What can hang from each mark:
j721: j546 j695
j546: j178 j297 j695 j721
j695: j721
j297: j178 j532
j532: j297 j546
j178: j297 j532 j546

Known rows, with every way that one mark hangs from another:
[j695 [j721 [j546 j178 j297]]]: [-49.9  36.2  -5.3 -10.6 -16.3   5.1   3.1 -15.4 -17.7  -1.6  -9.8 -18.0
   8.3 -34.2 -23.4   7.2  -0.2 -11.2  -5.2  -1.1   0.6  22.4  -6.6 -22.3]
[j695 [j721 [j546 [j178 j532] j297]]]: [-47.0  28.2  11.1   0.4  -4.0  13.0   8.1 -15.6 -19.7  -1.7 -13.2 -16.7
   2.1 -38.4 -20.0   8.6  -8.8 -12.7  -6.8   0.1  -4.9  12.8  -3.3 -19.6]
[j532 j297 [j546 j178 [j695 j721]]]: [-26.3  38.3  10.8 -17.0  27.7  37.6   5.2 -19.3 -11.6  -9.3  -7.6   5.7
  -5.2  21.6 -30.5  11.2  18.6 -20.5  25.7   7.0 -21.5  30.5   6.8 -16.4]
[j721 [j546 [j178 j297 j532]] j695]: [-48.9  -0.7  28.1  16.9  -6.0   8.5  10.3 -14.7 -17.4   2.5 -14.0 -24.0
  31.8 -14.0 -23.4  10.9  -2.5 -12.9 -29.4  51.8  -0.7   7.6  -0.3 -15.4]
[j297 j178 j532]: [-20.6  19.2 -18.1 -14.3   3.1 -63.8   3.3 -20.3 -47.1   3.2 -21.7   1.1
  11.6  -3.7 -22.9  15.0 -15.2 -20.7   6.6   9.1 -12.6  38.2   0.6 -32.9]
[j297 j178]: [-26.4  23.3   1.4 -18.5 -25.6 -46.2   7.3 -21.1 -17.5   3.6 -15.5   0.8
  12.4  -5.1 -23.7   7.2 -15.9 -14.9   9.0  24.6 -11.6  28.5  -2.9 -27.9]
[j532 j546]: [-26.3  64.5  -3.6  -2.0   4.3   7.2   0.2 -21.7  -9.6  -0.7 -20.4   2.8
  10.8  -4.2 -25.7  11.2   3.1 -15.3  18.5  37.9 -12.6   4.7  -5.2 -22.7]
[j178 [j297 j532] [j546 j721]]: [-30.4  21.9  -7.0  27.2   7.1  43.9  11.8 -23.8 -43.1   4.1 -19.1  18.5
 -18.2 -10.5 -17.6  13.8  -8.2 -19.9 -25.9  16.7 -25.7  -7.4   3.1 -23.2]
[j178 [j297 [j532 j546]]]: [-18.8  49.4  -8.1  12.5  25.4  33.5  10.4 -20.7 -37.6  -0.5 -27.5   2.3
   2.8  -4.9 -22.0  16.8  16.8 -18.8  14.2  18.9 -18.6   3.7   0.7 -27.3]
[j546 j178]: [-27.4   7.1  -5.5 -10.4 -20.3  -5.7   8.8 -16.1 -16.6   2.7  -8.0   6.9
  19.3 -13.2 -24.0   8.2  -3.0 -11.2  -1.4  41.6 -16.6  42.4   1.9 -18.4]
[j695 [j721 [j546 [j297 [j178 j532]]]]]: [-46.4  41.2  15.3  -4.7 -10.0 -15.7   7.9 -19.0 -21.0   0.3 -16.9 -21.1
  -4.4 -30.8 -18.3   7.7 -18.3 -15.3   0.8 -13.5  -2.0  -1.4  -8.6 -26.8]
[j546 [j695 j721]]: [-37.7   6.5  -2.5  -1.0 -25.0  -3.4   8.0 -21.7 -19.2   1.9  -6.7  -2.0
 -19.7  18.1 -22.0   7.1  -5.7 -12.9  25.8  31.6 -13.6  -1.2  10.8 -23.6]
[j532 [j297 j178] j546]: [-18.5  66.9   9.2 -22.3  26.2   6.3   2.0 -20.7  -7.4  -2.7 -20.1   3.5
  13.7   7.1 -29.0  11.1   1.2 -22.2  17.3  -0.2 -14.3  17.7 -11.9 -23.9]
[j695 [j721 [j546 j178 [j297 j532]]]]: [-47.5  31.7 -21.4  -8.7   4.4  -9.6   0.0 -16.1 -41.5  -1.7 -15.0 -18.3
   7.1 -35.0 -22.8  13.5  -0.6 -17.6  -6.4 -11.3  -1.7  30.2  -4.5 -25.6]
[j695 [j721 [j546 [j178 j532]]]]: [-49.9  43.2  12.9   0.6  -8.5   6.4   5.2 -18.3 -18.3   1.1  -9.6 -24.2
   5.8 -27.4 -21.4   9.6 -15.5 -11.8   4.8  34.4  -3.5  17.4   4.2 -20.0]
[j721 j695]: [-41.7  -2.9  -3.1   2.0 -26.8 -27.6   0.7 -19.7 -17.5   5.9 -13.8 -11.3
  19.7  -7.6 -24.8  14.5 -12.8 -11.9   4.3  56.7  -7.5  -5.3  -3.6 -22.6]
[j532 [j546 j297 j695 j721]]: [-33.7   6.3  -0.8  -3.6  12.3  11.0   9.2 -20.6 -13.6  -4.1 -19.5  36.6
 -27.2  14.8 -25.3   7.9  29.3 -15.9 -24.0  -6.8 -19.1   4.9  -4.7 -20.1]
[j178 [j546 [j297 j532] j695 j721]]: [-30.3 -20.2 -18.1  14.2  10.9   7.3   6.4 -21.9 -43.8  -1.0 -14.6  36.3
 -32.4  14.0 -18.9   9.8 -10.0 -18.0 -44.4 -16.5 -25.7  -4.1   1.0 -21.1]
[j297 [j178 j532 [j546 [j695 j721]]]]: [-28.0  19.6  31.6   6.8 -12.6 -28.9  13.8 -22.8 -21.8  -2.4  -8.5  -0.5
 -22.3  13.8 -18.2   6.9 -39.2 -15.1  11.6  19.9 -26.4   5.3   9.3 -20.9]
[j532 j297 [j546 j178 j695]]: [-16.8  24.3   7.4 -14.2  32.3  38.0   5.1 -18.7  -7.9  -8.6  -8.4  17.3
   8.2  35.6 -30.6   9.1  19.9 -18.1   3.6  10.4 -21.8  30.3   4.1 -14.1]
[j178 [j297 j532] [j546 j695]]: [-19.0   7.6  -3.6  28.6   8.3  37.4  11.5 -22.8 -43.8  -1.2 -13.9   8.6
 -14.3  29.1 -18.1  10.8 -11.8 -18.9  -9.3  16.1 -25.3 -12.5  10.8 -26.2]

Rows:
[-49.6 -31.3  -0.3  -8.9 -24.0 -33.4   8.1 -17.3 -19.4   6.1  -9.2  14.2
   7.3 -20.0 -26.2  10.6   9.5 -12.5 -29.9  57.3 -15.0  44.4   1.8 -16.6]	[j546 j178 [j721 j695]]
[-54.0   7.2  -8.8   3.1 -15.0 -17.9  -4.9 -15.9 -17.3   3.3 -15.3 -21.7
  25.6 -16.2 -25.5   8.2  -7.2 -12.9 -34.0  13.7  10.1 -18.0 -18.1 -23.3]	[j721 [j546 j297] j695]
[-26.1  -7.4  26.1  22.4  21.0  66.6  15.6 -24.4 -18.3  -0.5  -7.4  30.1
 -32.3  27.2 -18.8   8.8 -29.4 -15.7 -34.1   9.0 -30.3 -34.6   5.7 -11.8]	[j178 [j532 j297] [j546 j695 j721]]
[-28.9   8.9 -16.5  12.6   4.9   6.5   5.2 -21.6 -46.1  -5.3 -13.0   8.2
 -27.1   6.7 -17.5  11.7 -21.8 -18.8   0.4 -18.9 -25.5  -8.9   1.3 -23.4]	[j178 [j546 [j297 j532] [j695 j721]]]
[-35.0 -10.7  -1.1 -16.8 -17.6 -32.2  15.5 -20.0 -20.7   2.4 -18.1  29.9
 -16.6 -22.8 -22.0   5.0   7.9 -16.1 -32.0 -19.0 -16.9  24.5 -10.4 -26.5]	[j546 [j297 j178] j721]
[-35.9   6.6 -13.3  -3.2   1.4 -70.8  -0.6 -22.2 -50.2   4.8 -18.1   7.4
  -0.3  -6.9 -23.0  13.8 -27.9 -22.9 -25.8  20.6 -17.1  30.3  -1.8 -26.8]	[j297 [j178 [j546 [j721 j695]]] j532]
[-17.6  49.1  35.6  24.8  18.9  60.3  20.3 -21.0 -13.2  -1.2 -24.5   3.3
  -2.3 -10.6 -19.6  13.4   9.3 -15.3  15.2  32.8 -25.0 -17.9   1.8 -20.1]	[j178 j297 [j532 j546]]
[-30.9 -31.5 -25.5  -9.1  13.5 -12.2  13.7 -17.2 -46.6   1.3 -20.1  36.2
  -8.8 -31.1 -20.8  15.1  18.0 -17.4 -42.5 -18.0 -21.6  52.0  -1.1 -20.3]	[j546 j178 [j297 j532] j721]
[-20.9  23.3 -22.0  15.0   9.1  13.0   2.6 -19.1 -42.7   0.2 -18.8  12.8
  -0.5 -16.7 -19.3  14.2 -30.0 -17.7 -15.8 -11.3 -21.5 -10.5 -10.6 -23.7]	[j178 [j546 [j297 j532]]]
[-40.9   4.4   7.9   2.6 -12.1  23.9  10.5 -16.9 -14.8  -2.6  -4.9  -6.0
  11.8  23.3 -25.1  -0.4  16.4 -12.1 -30.5  27.4  -1.2  25.0   8.9 -21.3]	[j721 [j546 [j178 j297] j695]]
[-20.2  -6.6 -18.5  14.7   9.8   7.8   4.7 -20.4 -41.8  -3.6 -13.8  19.9
 -13.8  19.9 -17.9  12.4 -20.6 -17.7 -20.5 -16.3 -23.0  -9.9  -1.1 -24.0]	[j178 [j546 [j297 j532] j695]]
[-29.9   2.3  17.5  27.6   3.0  38.8  15.6 -21.7 -21.2   1.8 -15.5  30.5
 -25.3 -25.8 -14.3   9.7 -28.4 -13.5 -39.1   0.9 -30.1 -26.7  -7.5 -12.7]	[j178 j532 [j546 j297 j721]]
[-51.0  47.9   8.3  -0.3 -21.6  26.4   7.2 -18.8 -16.8   0.2  -8.9 -27.0
   9.9 -28.2 -23.2   7.5   5.5 -13.9   5.8  29.1  -0.4  21.1   2.4 -23.8]	[j695 [j721 [j546 [j178 j297]]]]
[-19.7  36.7 -16.5  -3.7   5.6 -51.5   0.2 -20.6 -48.0   1.1 -19.1   1.6
   8.8  -1.2 -19.6  13.9 -36.1 -23.4  -1.9   9.3 -18.4  28.5  -1.6 -29.1]	[j297 [j178 j546] j532]
[-27.2  37.3  26.3  12.5  15.6  14.2  11.1 -23.2 -16.2  -3.5 -16.4   0.8
 -20.6  12.6 -20.6  12.8  -1.7 -14.9  30.6  32.0 -24.4 -10.3  10.8 -17.9]	[j178 [j532 [j546 [j695 j721]]]]
[-40.9  14.7   6.0 -15.9   3.0 -49.5   4.2 -19.1 -16.0  -0.9 -23.0  17.3
  -4.5 -17.5 -25.7  12.6  20.2 -19.2 -19.9   0.0 -14.6  25.3 -17.6 -22.5]	[j532 [j546 [j297 j178] [j721 j695]]]
[-29.8 -32.6 -19.3 -10.7   7.0 -18.4  14.1 -17.5 -47.7  -6.5 -12.7  12.4
 -16.1  -0.2 -22.8  14.0  14.1 -18.1   1.4 -21.1 -23.0  43.4  10.9 -23.0]	[j546 j178 [j297 j532] [j695 j721]]
[-53.8  50.0  -4.7  -8.9 -22.2  -3.3  -1.9 -19.0 -16.4   0.6  -7.5 -26.2
  11.8 -24.7 -23.9   7.1  -8.3 -13.4   4.2  35.0   1.9  27.7   1.2 -23.7]	[j695 [j721 [j546 j178]]]
[-33.5   7.3   3.3 -11.6   7.8  -6.9   7.5 -20.7 -12.9  -4.4 -10.5  34.3
 -12.6  22.4 -27.4   5.7  30.7 -14.9 -19.5  33.6 -20.5  48.2   8.9 -14.8]	[j532 [j546 j178 j695 j721]]
[-50.2  49.4  -2.6 -15.1 -20.0 -25.4   1.3 -18.2 -19.3  -0.6 -14.3 -24.0
   2.0 -28.9 -23.6   4.3 -10.7 -16.2   2.2 -14.0   4.2   9.0 -13.2 -29.2]	[j695 [j721 [j546 [j297 j178]]]]
[-35.6  25.9  11.0  22.2 -18.8  60.2  15.6 -23.7 -15.8   4.1 -12.1  18.3
 -18.7 -11.8 -17.7   4.7  -9.4 -14.7 -24.3  30.9 -26.2 -15.8  -0.8 -20.3]	[j178 j297 [j546 j721]]
[-18.6  36.2  19.3  12.5  24.3  26.4  13.9 -20.3 -14.3  -3.9 -26.2  13.3
  -2.9 -17.6 -20.5  14.1  -1.4 -13.8   4.4   5.9 -22.5 -14.2  -7.8 -17.2]	[j178 [j532 [j546 j297]]]
[-16.7   7.8  27.0  24.7  21.2  65.2  10.8 -22.3 -15.6  -2.1  -8.7  12.3
 -11.1  32.3 -18.5   9.7 -40.0 -15.3  -9.9  10.0 -30.5 -38.5   6.9 -12.4]	[j178 [j532 j297] [j546 j695]]
[-28.9  -5.9  28.9   5.7  -7.9 -27.3  14.9 -23.0 -22.1  -0.2  -9.6  25.0
 -28.5  21.0 -17.5   2.5 -29.6 -15.3 -30.8  21.1 -27.3   9.0   7.2 -19.1]	[j297 [j178 j532 [j546 j695 j721]]]
[-27.2  14.3  30.1  -7.2  12.4 -36.4  14.5 -21.9 -15.7  -2.5 -20.0  22.9
 -20.4  21.4 -22.7   8.0   3.8 -18.4  -8.3  19.9 -23.0  25.6   6.3 -21.9]	[j297 [j178 [j532 [j546 j695 j721]]]]
